Each row comes from the steps of one walk. Every step used is in the known rows, and no mark comes twice. Write the walk behind each row, first mark first.
Known rows
V > D > N: [-0.26 -0.26  1.97  0.82  2.40 -1.40  1.23 -1.76  0.30  0.49  0.43 -2.86
 -0.63 -1.25  0.88 -2.49 -0.52 -0.50 -0.66  0.23 -0.33  0.93  0.63  0.50]
S > C > V > W > J > D > N > Q: [-0.12  0.88 -0.62  0.74  1.27 -3.19 -1.24 -2.17  0.42 -1.13 -0.97 -1.07
  1.24  0.70  2.62  2.14  3.63 -2.52  3.74 -0.67  0.90 -0.81  0.58  0.33]
V > D: [-0.74  0.36  0.72  1.02 -0.34 -2.12  0.35 -0.64  0.09  0.73  0.98 -0.80
 -0.72 -1.18 -0.57 -1.30  0.01 -0.95  0.66 -0.41  0.27  0.32  0.06  0.53]
C > V > D > S > W > J: [-0.16  1.28  0.85 -0.27  0.79 -0.49  3.27 -2.26  0.63 -1.15 -0.72 -1.68
 -0.77 -1.83  0.60 -0.92 -1.89 -2.89  4.76 -0.56  1.54  0.53 -1.30  0.09]
C > V > W > J > D > S: [-0.21  2.96 -1.11 -0.38  1.90  0.47  2.30 -2.89 -0.09 -1.37 -0.95 -0.79
  0.79 -1.25 -0.67 -0.11  0.32 -2.80  3.38  1.30  1.77  0.04 -1.30  0.11]
D > N > Q: [ 0.98 -0.94 -0.28  0.09 -0.18 -1.37 -0.45 -2.12 -0.18 -0.85  0.13 -2.93
  0.94  0.99  2.00 -2.16  0.02  0.75 -1.74  0.48 -1.64 -0.06  1.12 -0.02]
W > J > C > V: [ 0.67  3.48  0.95  1.63 -0.49 -1.32 -0.29 -1.32 -1.72 -0.87 -3.86 -2.06
  2.27  0.49  1.84  2.22 -1.81 -1.31  3.77  0.20 -0.30  0.15  0.04 -0.79]
S > C > V > W > J > D: [-0.71  1.41 -0.15  0.68  1.80 -2.34 -0.89 -1.00  0.63 -0.64 -1.22  0.48
  0.58  0.07  1.47  3.36  3.54 -2.93  4.56 -0.75  1.76 -0.66 -0.04  0.34]
V > W > J > D > N: [ 0.23  2.83  0.11  1.32  2.58 -1.73  1.43 -1.78  0.32 -0.55 -0.88 -3.23
  1.92 -0.39  0.07 -0.70  2.18 -2.26  0.87  1.07  0.70  0.74  1.19  0.37]
J > W > V: [ 0.46  1.65 -1.45  0.78 -0.23 -3.03 -2.34 -0.95  1.88 -0.55 -1.68  0.71
  1.61  0.37 -1.60 -1.64 -0.03 -1.84  0.95  0.91  0.98  0.36  1.44 -1.06]
Q > N: [-0.13 -0.06  2.41  1.31  0.82  0.56 -1.34 -0.73 -0.78 -1.12 -1.23 -0.37
 -0.49 -1.05  0.96 -2.90  0.18  1.00 -1.18  1.39 -0.01 -0.08  1.42  0.03]
C > V > D: [-0.94  1.23  0.06 -0.32  0.43 -0.10  1.18 -1.50 -0.87 -0.30  0.50  0.34
 -1.63 -1.94  0.17  0.66 -0.92 -1.72  2.42  1.11  1.13 -0.08 -1.83  0.30]
J > C > V: [ 0.17  3.08  0.10 -0.27 -1.14  0.31 -1.94 -1.74 -0.10 -0.37 -3.21  0.27
  1.31  0.86  1.16  2.77 -1.11 -0.62  2.28 -0.05 -0.31 -0.74  0.48 -0.30]
C > V: [-0.37  0.98 -0.41 -1.16  0.69  1.52  0.91 -1.09 -1.01 -0.91 -0.36  1.11
 -1.12 -1.08  0.58  1.71 -0.89 -0.95  1.94  1.37  0.91 -0.30 -1.90 -0.10]
D > J > W > V: [ 0.79  0.52  0.14  1.85  2.34 -0.80 -0.24 -1.84  0.54 -0.90 -1.75 -1.84
  2.86 -0.05 -1.70  0.69 -0.59 -1.02  0.98  0.72 -0.12  1.51  0.74 -1.46]
W > V: [ 0.55  0.05 -0.04  1.08  1.29 -2.57 -0.40 -0.82 -0.53  0.49 -1.98  0.73
  0.53  0.12  0.52 -1.47 -1.15 -0.87 -0.41  1.77  0.96  0.99 -0.84 -1.74]
V > D > J: [-0.36 -0.31  1.77  1.87  1.74 -0.65  1.55 -1.54 -0.62  0.35  0.72 -2.69
  0.40 -1.49 -0.86  0.25 -0.38 -0.61  0.91 -0.51 -0.47  1.29 -0.30  0.06]
D > J: [ 0.41 -0.89  1.29  1.24  2.48  1.72  1.60 -1.12 -0.93 -0.45 -0.41 -2.36
  1.43 -0.33 -0.50  1.91 -0.55  0.47  0.23 -0.06 -0.97  1.24 -0.38 -0.60]
V > C: [-0.06 -1.37  0.59  1.28 -0.90 -3.86  0.18 -0.59  2.23  1.04 -1.49 -0.18
 -1.59 -0.96 -0.08  0.97  0.54 -0.58 -0.15  0.36  1.15 -0.74  2.13  1.03]
S > C > V > D > N > Q: [-0.53 -0.85  0.46  0.54  0.54 -2.65 -1.63 -1.74  0.36 -0.39 -0.14 -0.30
 -0.64  0.13  2.94  1.46  1.73 -1.41  3.04 -1.21  0.26 -0.82 -0.06  0.38]
D > S > C > V > W > J: [ 0.08  0.74  0.50  0.51  2.49  1.11  1.45 -2.25  1.34 -0.85 -1.47 -0.15
  0.77 -0.05  1.05 -0.43  0.41 -1.59  4.09 -1.08  0.94 -0.10 -0.93 -0.09]

Which walk is each row?
[ 0.51 -1.02  0.44  1.99  0.57 -5.56 -0.43 -1.34  1.20  1.36 -3.20  0.61
 -0.78 -0.63  0.35 -0.61 -0.66 -1.34 -0.42  2.10  1.95  0.45  0.90 -0.88]
W > V > C
[ 0.19  2.77 -0.58  1.11  1.41 -1.44  1.62 -2.09  0.83 -0.51 -0.56 -2.23
  2.25 -0.30 -1.36 -1.79  1.78 -2.36  1.91  0.17  1.04  0.43  0.69  0.24]
V > W > J > D > S
[ 0.85  3.07  0.87  2.12 -1.13 -3.36 -0.60 -2.76 -1.82 -0.92 -3.22 -4.03
  2.38  0.49  2.69  0.35 -1.70 -1.36  3.20  0.13 -1.00  0.23  0.64 -0.50]
W > J > C > V > D > N > Q
[ 0.78  0.28  0.62  0.25 -0.32 -2.62  0.51  0.16  2.22 -0.29 -2.19 -0.55
 -0.04  0.54  1.72 -0.12 -0.03 -2.67  2.23 -0.61  1.83  0.96  0.78 -0.95]
S > W > V
[ 0.30  3.61  1.28  2.10 -0.52 -2.40 -0.23 -1.68 -1.76 -0.45 -3.33 -2.46
  1.89 -0.15  1.62  1.51 -1.70 -1.78  4.13 -0.10 -0.19  0.35  0.05 -0.49]
W > J > C > V > D
[-0.01  1.90 -0.97  1.45 -0.50 -4.30 -2.10 -1.31  1.92 -0.09 -1.08  0.22
  1.24 -0.39 -1.89 -2.39  0.06 -2.48  1.38  0.62  1.14  0.60  1.52 -0.65]
J > W > V > D
[ 1.02 -1.54  0.83  0.09  0.45 -2.89  2.27 -2.16  4.34  0.00 -2.87 -1.07
 -0.09 -0.02  0.20 -2.98 -1.28 -2.12  1.97 -1.20  1.95  0.61  1.66 -0.51]
D > S > W > V > C
[-0.06 -1.41  0.41 -0.84  2.23  0.66  0.60 -2.12  1.70 -0.63 -0.97  0.83
  0.04  0.21  0.68 -0.70 -0.29 -0.59  3.12 -1.80  0.70 -0.53 -0.60 -0.22]
D > S > C > V
[ 0.45  0.66 -1.08  1.55 -0.92 -5.56 -2.26 -1.34  3.16  0.13 -2.67  0.60
  0.63 -0.27 -1.57 -1.01  0.33 -2.23  0.91  1.15  1.71 -0.07  2.90 -0.35]
J > W > V > C
[ 0.02  0.78 -0.50  1.40  0.54 -4.65 -2.32 -1.92  3.21 -0.08 -1.58  0.36
  1.56  0.19 -1.47 -3.06  0.39 -2.52  2.51 -0.84  1.22  0.32  1.78 -0.77]
J > W > V > D > S > C
[-0.59  0.61  0.06 -0.82  1.24  0.65  2.18 -2.86 -0.08 -0.51  0.26  0.07
 -1.21 -1.96 -0.48 -1.60 -1.91 -1.49  2.59  0.38  1.01  0.08 -1.84  0.18]
C > V > D > S
[ 1.11  1.43  1.15 -0.33 -0.14  0.07  2.37 -2.27  2.24 -1.48 -3.22 -2.65
  1.70  0.64  1.16 -1.02 -2.05 -2.10  4.90 -2.42  0.59  0.39  0.92 -0.39]
D > S > W > J > C > V
[-0.65  1.46  0.18  0.44  1.41  0.57  1.15 -2.42 -0.37 -1.08  0.14 -1.04
 -0.23 -2.04 -1.26  1.72 -0.79 -1.97  3.10  0.68  0.65  0.51 -1.00  0.01]
C > V > D > J > W
[ 0.52 -0.50 -0.16  0.45  1.89 -4.71  1.87 -2.07 -0.42 -0.84 -1.34 -3.07
  2.77  0.13 -1.39 -2.61 -0.44 -1.50  2.17 -1.42  0.58  0.55  0.96 -0.56]
W > J > D > S
[ 0.75 -0.71  0.93  1.00 -1.07 -5.17  0.68 -0.23  3.76  0.38 -3.16 -0.60
 -1.02 -0.01  1.56  0.54  0.38 -3.04  2.12 -0.35  2.48  0.54  2.15 -0.32]
S > W > V > C
[ 0.79 -0.32  0.41  2.44  1.79 -2.71 -0.16 -2.16  1.68 -0.37 -2.61 -1.88
  1.91 -0.53 -1.76  1.19 -0.31 -1.38  0.90  0.84  0.43  1.17  1.87 -0.95]
D > J > W > V > C
[ 0.47  5.40  0.46  2.58 -0.72  0.35 -0.52 -1.05  0.21 -0.05 -2.38 -1.90
  2.42  0.56  1.10  1.14  1.20 -1.73  2.14  0.65 -0.19  0.32  0.81  0.16]
V > W > J > C
[ 0.17  4.02  0.11  2.22  0.42  0.92  1.16 -0.34 -0.09 -0.31 -0.55 -1.65
  1.04 -0.52  0.62  0.31  1.46 -1.81  1.69  1.34  0.48  0.55 -0.42  0.26]
V > W > J
[ 0.59 -0.30  0.35  1.89  0.92 -5.06 -0.46 -2.72 -0.61  0.59 -1.01 -1.84
  0.59 -0.19  1.36 -3.74 -1.13 -1.16 -0.89  1.76  0.17  1.22 -0.07 -1.31]
W > V > D > N > Q
[ 1.08  2.49  1.32  1.30 -2.48 -3.60  0.37 -1.70  1.30 -1.47 -3.03 -4.72
  1.58  0.93  3.58  1.04 -0.41 -3.01  4.92 -1.98 -0.02  0.34  2.07  0.04]
S > W > J > C > V > D > N > Q
[ 0.76  1.11  2.03  1.87 -0.14 -3.58  0.26 -1.24  2.34  0.12 -3.23 -2.49
  1.37  0.57  1.42  0.83 -0.44 -2.93  3.12 -1.42  0.86  1.58  1.59 -1.07]
S > W > V > D > J > C
[ 0.09 -0.42  0.51  1.03 -0.41 -3.04  0.04 -2.28  0.03  0.09  1.14 -3.18
  0.05 -0.43  1.18 -3.02  0.06 -0.35 -0.73 -0.03 -0.93  0.28  0.89  0.49]
V > D > N > Q
[-0.50  2.03  0.49  1.32  1.54  0.02 -0.51 -0.46  0.28 -0.60 -1.30  0.72
  0.00 -0.12  2.59  3.59  2.61 -2.32  4.61 -0.17  1.28 -0.46 -0.98  0.24]
S > C > V > W > J
